Known rows, with every step that occurs:
rasen/vibo: [-10,   7,  -5, -13,  15,  -6, -33,   9,  14, -10,  18,  -6,  23, -15,  -9,
  14, -19, -16,  -1,  -6,  -9, -20,  37,   5, -20,  -9,  -1,   9,  -8,  -7,
  30,   3, -12,  -7]
pufur/vibo/beborip: [-45,   5,  15,   7,  41,   5, -29,   8,  14,   9,   7,  17,  12,  -7,  -7,
   0,  -2,  51, -17,   0,  -9, -11,   9,  -5, -26,  -3,  -8,  13,   1, -16,
   1,  18, -14, -16]
vibo/deze: [ -3,  -2,   1,  10,  33, -17,   0,  -5,  13,   3,  11,   5,  -7,  -8,  47,
 -12,  15,   0,   3,  -5,   7,  -8,   6, -14,  -2, -30,  -5,  -5,   4,  -3,
 -15, -17,   3,   3]
palar/rasib/rasen/vibo: [-29,  45, -29, -36,   4, -48, -20,  -9,  24, -26,  -7,  13,  -5,  -8,   0,
  25, -11, -23,   2,  16,   6, -45,  18, -11, -18,  10,  26, -18,  -7,  22,
  42,  56, -20, -12]
geman/rasib/pufur/vibo/bofedim: [-14,  31,  21, -22,  13, -28,  -8,  13,  -8, -11,   8,   6, -20,  -1, -33,
 -16,  15, -17, -20,  37,  11, -55,  24,   5, -11,  15,  31,   5, -28, -19,
 -20,   1,   9, -31]
geman/rasib: [-31,   9,  15, -10,   5, -38,  12,  12, -12,  -8,   7,  -5, -13,   3, -35,
 -10,   2,  25,   2,  22,   3, -52,  15,  -5,  -2,   6,  16,   3, -31,  -1,
 -33,  10,   4, -10]
rasib/pufur: [ 50,  25,  18, -20, -21, -28,   6,  -2,  -9,  -3,   0,   9,  -2, -11,  16,
  -3,  -8, -54, -10,  14,  13,  -2,  22,   2,  -7,  19,  24, -22,   6, -13,
   5, -22,   2, -12]
rasib/deze: [ -4,  -4,  -4, -10,  23, -23,   5, -10, -10,  -4,  12,   5, -14, -11,   3,
 -20,  39,   2,   0,  -5,  23, -35,   4,  -6,  19,  14,   8, -18,   0, -19,
 -21, -19,  -7, -25]
lebu/rasib/geman: [-12,  51,  12, -50, -18, -11,  15,   1,  17, -16, -17,  13,   3, -17,  31,
 -13,  -4,  35,  -7,  23,   2,  -5,  -6, -11,   7, -14,  22, -48, -20,  25,
  35,  17,  12, -31]
vibo/deze/rasib: [-23,  10,   6, -14,  35,  -7,  18, -13,  19,  12,  16,   4,  -9, -19,  30,
 -13,   3,  27,   5,  -4,  20,   0, -26, -19,  -2, -29,   1,   3, -19,  -7,
 -10, -13, -13, -25]
nipu/vibo/beborip/rasib/bofedim: [-30,  46,  40, -47,  39,  20, -19, -10,  48, -16,  -1,   9,   4, -15,  15,
  33, -53,  64,  20,  11,  -7, -11,  13,  -5,  18,   9,   1, -25, -63, -36,
  26,  41, -57,  -6]
rasib/pufur/vibo: [ 28,  16,   3, -10,   1, -23,  -9,   8,  -4,   3,   8,  15,   7,  -9,  -4,
  -4,  -8, -54, -26,  13,  11, -10,  29,  10, -32,  11,  18,   3,  16, -22,
  13, -25,   3, -16]
vibo/geman: [ 38,  21, -19, -16,  22, -18, -18,   0,  15,  -3,  -6,   6,  -1,  -5,  46,
 -14,  17,   5,  -3,  16,   5,   7,  10,  -3,   1, -43,   5, -21, -16,  20,
 -24,   7,  -1,   3]
deze/rasib/pufur: [ 15,  34,  22, -48, -14, -11,  27, -11,   1,   7,   6,   5,  -5, -21,  -8,
  -3, -20,  -8,  -7,  12,  28,  11, -23,  -3,  -6,  16,  26,  -8, -23, -17,
   9, -13, -20, -45]
deze/rasib/rasen/vibo: [-14,  35,   2, -61,  25, -16,   0, -13,  21, -10,  26,   2,  -9, -22, -15,
  12, -45,  -3,  -2,  13,  23,  -9,  -3,  -6,  -6,   7,  15,   4, -26, -12,
  49,  20, -25, -44]
bofedim/rasib/pufur/vibo/deze: [ -4,  27,   2, -47,  23, -61, -12,   3,  19,  -4,  11,  20,  -8, -13,   0,
  -6,   1, -19, -11,  -7,  14, -41,  39,   4, -41, -18,  18, -39,  -5, -18,
 -27, -24,  -3, -13]
rasen/vibo/beborip/rasib/bofedim: [-40,  52,  33, -32,  35,   1, -42,  -5,  50, -10,   3,   7,   8, -29,   1,
  25, -45,  31,   7,  -3,  -7,   0,  22,  -9, -16,  31,   0, -11, -31, -16,
  40,  44, -55,  -9]
palar/vibo: [-27,   5, -15,  13, -19, -23,   0,   9,  -8,   3, -11,   4,  11,  12,  -7,
  29,   1, -55,  -1,   5,  -6, -37,   2,  -4, -12,   3,   4,   2,  15,   6,
  37,  32, -11, -15]
pufur/rasib/lebu: [ -7,  38,   4,  18,   2,  25,  18, -11,  33, -11,   0,  11, -15, -16, -36,
  -4,  20,  22,   1,  13,  24, -17,  43,  12, -22, -10,  26, -24,  -8,  26,
  -5,  14,   6, -24]
rasib/pufur/vibo/deze: [ 26,  15,   4,  -6,  21, -33,  -9,   5,   4,   6,  16,  18,   2, -15,  26,
 -11,   3, -53, -23,  11,  15, -16,  34,   0, -34,  -7,  15,   0,  18, -23,
   5, -35,   6, -15]
rasen/rasib/geman: [ 20,  30,   3, -16,  46,  -9,  -4,  -7,  16, -11,   2,  14,   2, -16,  16,
  -2, -50,  16, -11,  39,   6, -13,   1,   8,  10,  22,  21, -21, -44,  17,
  40,  33, -22, -27]
lebu/rasib/rasen: [-25,  52,   0, -51, -16, -24,  14,  -4,  15, -32,  -9,  15, -22,  -6,  23,
   9,  13,  -4,  -6,  20,  16, -12,  18, -21,   2,   4,  22, -30,   3,  25,
  36,  22,   4, -20]
deze/rasib/pufur/vibo: [ -1,  26,  11, -39,   4,  -7,  15,  -3,   4,  12,  14,  10,   2, -20, -26,
  -4, -19,  -9, -19,  12,  26,   2, -17,   3, -26,  10,  22,  13, -16, -24,
  17, -17, -19, -48]
beborip/rasib/lebu: [ -5,  59, -15,  21,  17,  13,  14, -15,  42, -11, -17,  10, -23, -11,  -9,
   4,   2, -19,   7,   9,  17,  15,  19,  -9, -11,  46,   8, -26, -18,   5,
  41,  30, -14,  24]
beborip/vibo/deze: [-36, -16, -34, -16,  43,  23,  -7,  12,  18,   6,  13,   6,  -3, -11,  25,
  -8,  -2,   9,   7,   7,  -1,  11,  25, -18,  -5,   4,  -3,  -5,  11, -19,
   6,  11,  -5,   3]
beborip/rasib: [-19,  16, -13,   1,  11,  10,   9, -10,  28,   1, -16,   4, -13,  -8, -13,
  16,  -8,   3,   2,   8,   8,  13, -14,  -5,   4,  31,   0,   9, -10,   0,
   8,  19, -20,  25]
geman/rasib/rasen: [-15,  25,  12, -34,  16, -62,  10,   2,  -6, -22,  15,   2, -34,   2, -23,
  -7, -15,  -1,  -1,  36,  14, -61,  30,  -9,   6,  18,  25,  -9, -25,  -2,
  -7,  24,   8, -14]
lebu/rasib/pufur/vibo/beborip: [-30,  59,  27, -41, -18, -19,   1,  11,  12, -15, -14,  25,   5, -19,  19,
   2,  23,  14, -23,  16,  10, -10,  27, -18, -28,   4,  27, -29,   1,   5,
  18,   3,  -7, -34]
deze/rasib: [-24,  14,   8, -31,   3,  11,  22, -10,   8,   9,   7,  -1,  -3, -12, -22,
  -1, -14,  34,   2,   1,  17,  11, -40,  -5,   0,   1,   7,   9, -27,  -7,
   5,   4, -20, -35]

Rows:
[ -9,  56,   6,  -9,   9,  14,  27, -14,  22,  -3,   6,   5, -12, -15, -16,
 -14,  -4,  13,   7,   3,  26,  12,  -8,  -8, -14,  16,  16, -25, -36,  -2,
  38,  15, -15, -36] | deze/rasib/lebu
[-52,  -7, -28, -34,  47,  31,   8,   6,  23,  13,  18,   6,  -5, -19,  11,
  -9, -12,  30,   8,   8,  10,  18,   0, -21,  -4,   4,   1,   2,  -8, -24,
   9,  14, -20, -20] | beborip/vibo/deze/rasib
[ 44,  44,   4, -38,  12, -66,  -5,   9,   1, -12,  -2,   7, -12, -10,  26,
 -24,  14,  -9,  -9,  42,  15, -37,  37,  -6,  -4, -25,  33, -33, -37,  11,
 -46,   1,   4, -11] | vibo/geman/rasib/pufur
[ -7,  32,   5, -54,  15, -14,  21, -20,  13,  -4,  15,   6, -24, -13, -11,
   3, -32,   7,  -1,  16,  29,   3, -25,  -9,   7,  14,  16,  -2, -20,  -7,
  30,  18, -17, -40] | deze/rasib/rasen
[-26,  26,   8, -56,  36,  34, -32,  -5,  34, -28,   5,   0,  -6,   6,   1,
  20,   0,  33,  15,   5,  -9, -37,   8,  14,  29, -39,   5, -30, -65, -26,
  -1,  20, -17, -19] | nipu/vibo/bofedim/rasib
[-28,  13,  -5, -51,  23, -53,  -1,  -9,   9, -12,   8,  10, -20, -10, -20,
 -14,  31,  25,   8, -19,  21, -56,  14,  -1,   3,  -1,  12, -54, -20, -14,
 -48, -10, -13, -23] | bofedim/rasib/deze
[  1,  48,  16, -48,   6,   8, -23, -13,  21, -18, -10,   9, -31,  -1,   3,
  -5,  26, -13,  -3,   5,  10,  -9,  -9,   9,  14,   3,  21, -45, -27,  -7,
 -18,  11,  -3, -27] | vibo/bofedim/rasib/pufur
[-38,  35,  31,  -4,  27,   6,  -6, -12,  34,   1, -17,  15,  -6, -18,  13,
  14, -10,  68,   5,   6,   0,  12, -13, -21,   8,  32,  -1, -16, -22,  -6,
  -5,  42, -36,   8] | vibo/beborip/rasib
[-33,  25, -23, -65,  23,  43, -25,   5,  25, -11,  -3,  10, -23,  -5, -11,
  -2,   7,  -2,   1,  14,   2,  10,  13,   2,   9,  30,  17, -39, -15, -22,
   3,  33, -11, -20] | beborip/vibo/bofedim/rasib/pufur
[-35,  57,  -4, -54,  10, -38,  -7,  -1,  30, -36,   8,  14, -11, -20,  41,
  12,   8, -15,  -5,  15,  14, -28,  46, -25, -11, -18,  19, -28,   0,  19,
  49,  16,  -1, -23] | lebu/rasib/rasen/vibo/deze
[ -5,  40,  13, -18,  34,   3,  -9,  -8,  23, -16,   1,  10, -19,  -6,  -7,
  15, -43, -10,  -1,  17,  12,   3,   7,   6,  -6,  49,  13,  -3, -38,  10,
  39,  33, -54, -25] | rasen/rasib/bofedim
[ 11,  28,  -7, -39,  26, -36, -28,  -5,  17, -24,  24,   4,  -7, -12,   8,
  17, -38, -47,  -5,  14,   7, -27,  47,   0,  -6,   8,  10,  -7,   1,  -6,
  54,  19,  -5, -11] | rasib/rasen/vibo
[ -8,  13,   3, -24,  10,  -3,  11, -18,  23, -13,   8,  11, -26, -14, -28,
  12,  -8,  17,  -8,  26,  26, -26,  26,  12,   1, -13,  26,  -1,   7,  21,
 -15,  16,   3, -28] | pufur/rasib/rasen
[-25,  48,  28, -22,  36, -14,  -7, -21,  38,  -9, -11,  20, -22, -18,  23,
  16, -25,  47,   2,  17,  10,   4,  -1, -24,  15,  42,   6, -26, -16,  -6,
  14,  53, -33,   4] | vibo/beborip/rasib/rasen
[-21,  23, -27, -59,  36,   0, -17,  19,  22,  -6,   3,   5, -17,  -8,   1,
 -16, -16,  22,   6,  34,   2,  -1,  36,  -9,  -6,  13,  16, -24, -31,  -6,
  -7,  42, -20, -10] | beborip/vibo/geman/rasib/bofedim
[  5,  58,  -8,  26,  41,   3,   1,  -5,  22, -25,   1,  16, -13,  -8,  -1,
   2,  -6, -18,  -2,  23,  18, -10,  41,  -2, -16,  40,  20, -27, -36,  22,
  51,  35, -27, -12] | rasen/rasib/lebu
[-38,  27,  14,  -7,  56,   5, -24,  -1,  37,  10,  -3,  23,   8, -19,  -3,
  -1, -29,  62, -18,  17,  -5,  -4,  -6,  -4, -16,  14,  -2,   0, -15, -16,
  21,  36, -21, -10] | pufur/vibo/beborip/rasib/geman
[ -6,  38, -25,   5,  51, -30, -21,  16,  19,  -7,   8,  13,  -6,  -2,  -9,
 -27,  23,   6, -17,  27,   8, -40,  49,   1, -39, -29,  13,  -7, -26,   8,
  -7,  16,   6,  -9] | pufur/vibo/geman/rasib/lebu
[-51,  14, -14, -16,  43,  28, -40,   1,  26,  -5,   3,  11, -15,   7, -31,
  -3,  28,  16, -16,  -3,  -2, -20,  -7,  15, -15, -16,  -3,   6, -13, -11,
  -7,  16,  -2, -21] | pufur/vibo/bofedim/rasib
[-44,  -4, -12,   0,  56,   0,  -4,   1,  20,  17,  24,  11,   2, -12,  -2,
 -11,   7,  22, -15,  -3,  13, -12, -10,  -6, -33, -31,  -6,  34,  -2, -18,
   2, -12,  -9, -26] | pufur/vibo/deze/rasib
[  0,  58,  -3, -45, -17, -27,  -1,  12,  14, -18, -15,  23,   2, -16,  29,
  -5,  36, -17, -25,  24,  15,  -8,  32, -11, -30, -20,  30, -28,   0,  18,
  12,  -8,   3, -27] | lebu/rasib/pufur/vibo/geman
[-37,  32,  -3, -45,  42,   3, -52,  -5,  31, -25,  16,   0,  -9, -15, -14,
   2,  27,   2,   2, -12,   3, -43,  20,   8,   6,  -9,   8, -25, -33, -15,
   1,  14, -19, -36] | rasen/vibo/bofedim/rasib/deze
[ 51,  30,  -8, -21,  15, -35, -20,   8,   5,   1,   4,  19,   6, -13,  24,
 -12,   5, -50, -28,  24,  13,  -6,  38,   7, -32, -15,  22, -11,   5,  -8,
  -2, -21,   4, -13] | rasib/pufur/vibo/geman
[-15,  51,  13,  12,   9, -35,  17,   8,   3, -20,   6,   1, -22,  -1, -28,
 -23,  11,   4,   7,  23,  12, -51,  48,  -8, -15,  21,  25, -33, -40,   4,
   0,  22,  10, -10] | geman/rasib/lebu
[-59,  11, -30, -52,  34,  57, -28,   6,  29,  -9,  -3,   6, -22,   1, -19,
  -1,  12,  26,   7,   7,  -6,  11,   3,   0,  12,  22,   5, -27, -18, -17,
   0,  44, -12, -15] | beborip/vibo/bofedim/rasib
[  5,  32,   8, -66,  15, -44,  -5,  -6,  25,  -6,   0,  11,  -4, -12,   0,
 -15, -36,  36,   3,   3,   0, -30,   2,  10,  -2, -16,  15, -68, -35,   1,
  -9,  13,   3, -18] | bofedim/rasib/geman
[-10,  58,  -5, -22,  11, -32,   0,  -5,  31, -20,  -2,  12, -18,  -4, -16,
 -11,   9,   2,  12, -13,  11, -26,  44,   0, -28,   3,  14, -75, -27,   6,
   2,  14,  -2,  -2] | bofedim/rasib/lebu
[ 12,  40,  10, -63,  39, -24, -21,   8,  26, -25,  11,  -1,   1,  -3,  19,
   4, -28,  28,  14,  33,  -2, -50,  42,   5,  11, -47,  17, -27, -78, -16,
 -10,  19, -26, -16] | nipu/vibo/geman/rasib/bofedim
[  3,  29,  -9,  -8,  12,  -7,   2,  -5,  24,   3, -10,  16,  -8, -16, -18,
  14, -13, -40, -18,  18,  17,   3,  11,   2, -23,  41,  15,  11,   2, -18,
  21,  -1, -17,  11] | beborip/rasib/pufur/vibo
[  8,  22,  -1, -47,  40, -24, -17,  11,  17, -24,  11,  -2,  10,  -1,  19,
   4, -13,  37,  11,  35,  -4, -59,  44,   3,  14, -62,  15, -20, -72, -12,
 -22,  12, -14,  -8] | nipu/vibo/geman/rasib
[-25,   5,  -6, -14,  63,  -6,  -5,  -2,  25,  19,  25,  14,   6, -20,  12,
 -22, -17,  29, -18,   8,  11, -13, -17,  -2, -25, -35,   0,  16, -11, -18,
  16,  -8,  -2, -36] | pufur/vibo/deze/rasib/geman
[-10,  23,   5, -32,  44, -26,  17, -21,  23,   1,  23,   9, -25, -18,  40,
  -9, -10,   7,   3,   8,  30,  -6, -15, -22,   4, -19,   8,  -6, -13,  -8,
   8,  -3, -10, -29] | vibo/deze/rasib/rasen
[  8,  58, -12, -19,  40, -42, -36,  14,  28, -24,  16,   0,   7, -19,   8,
 -12,   1,  -7,   1,  22,   2, -46,  75,  -3, -29, -30,  20, -28, -46,  12,
  12,  22,  -7, -10] | rasen/vibo/geman/rasib/lebu
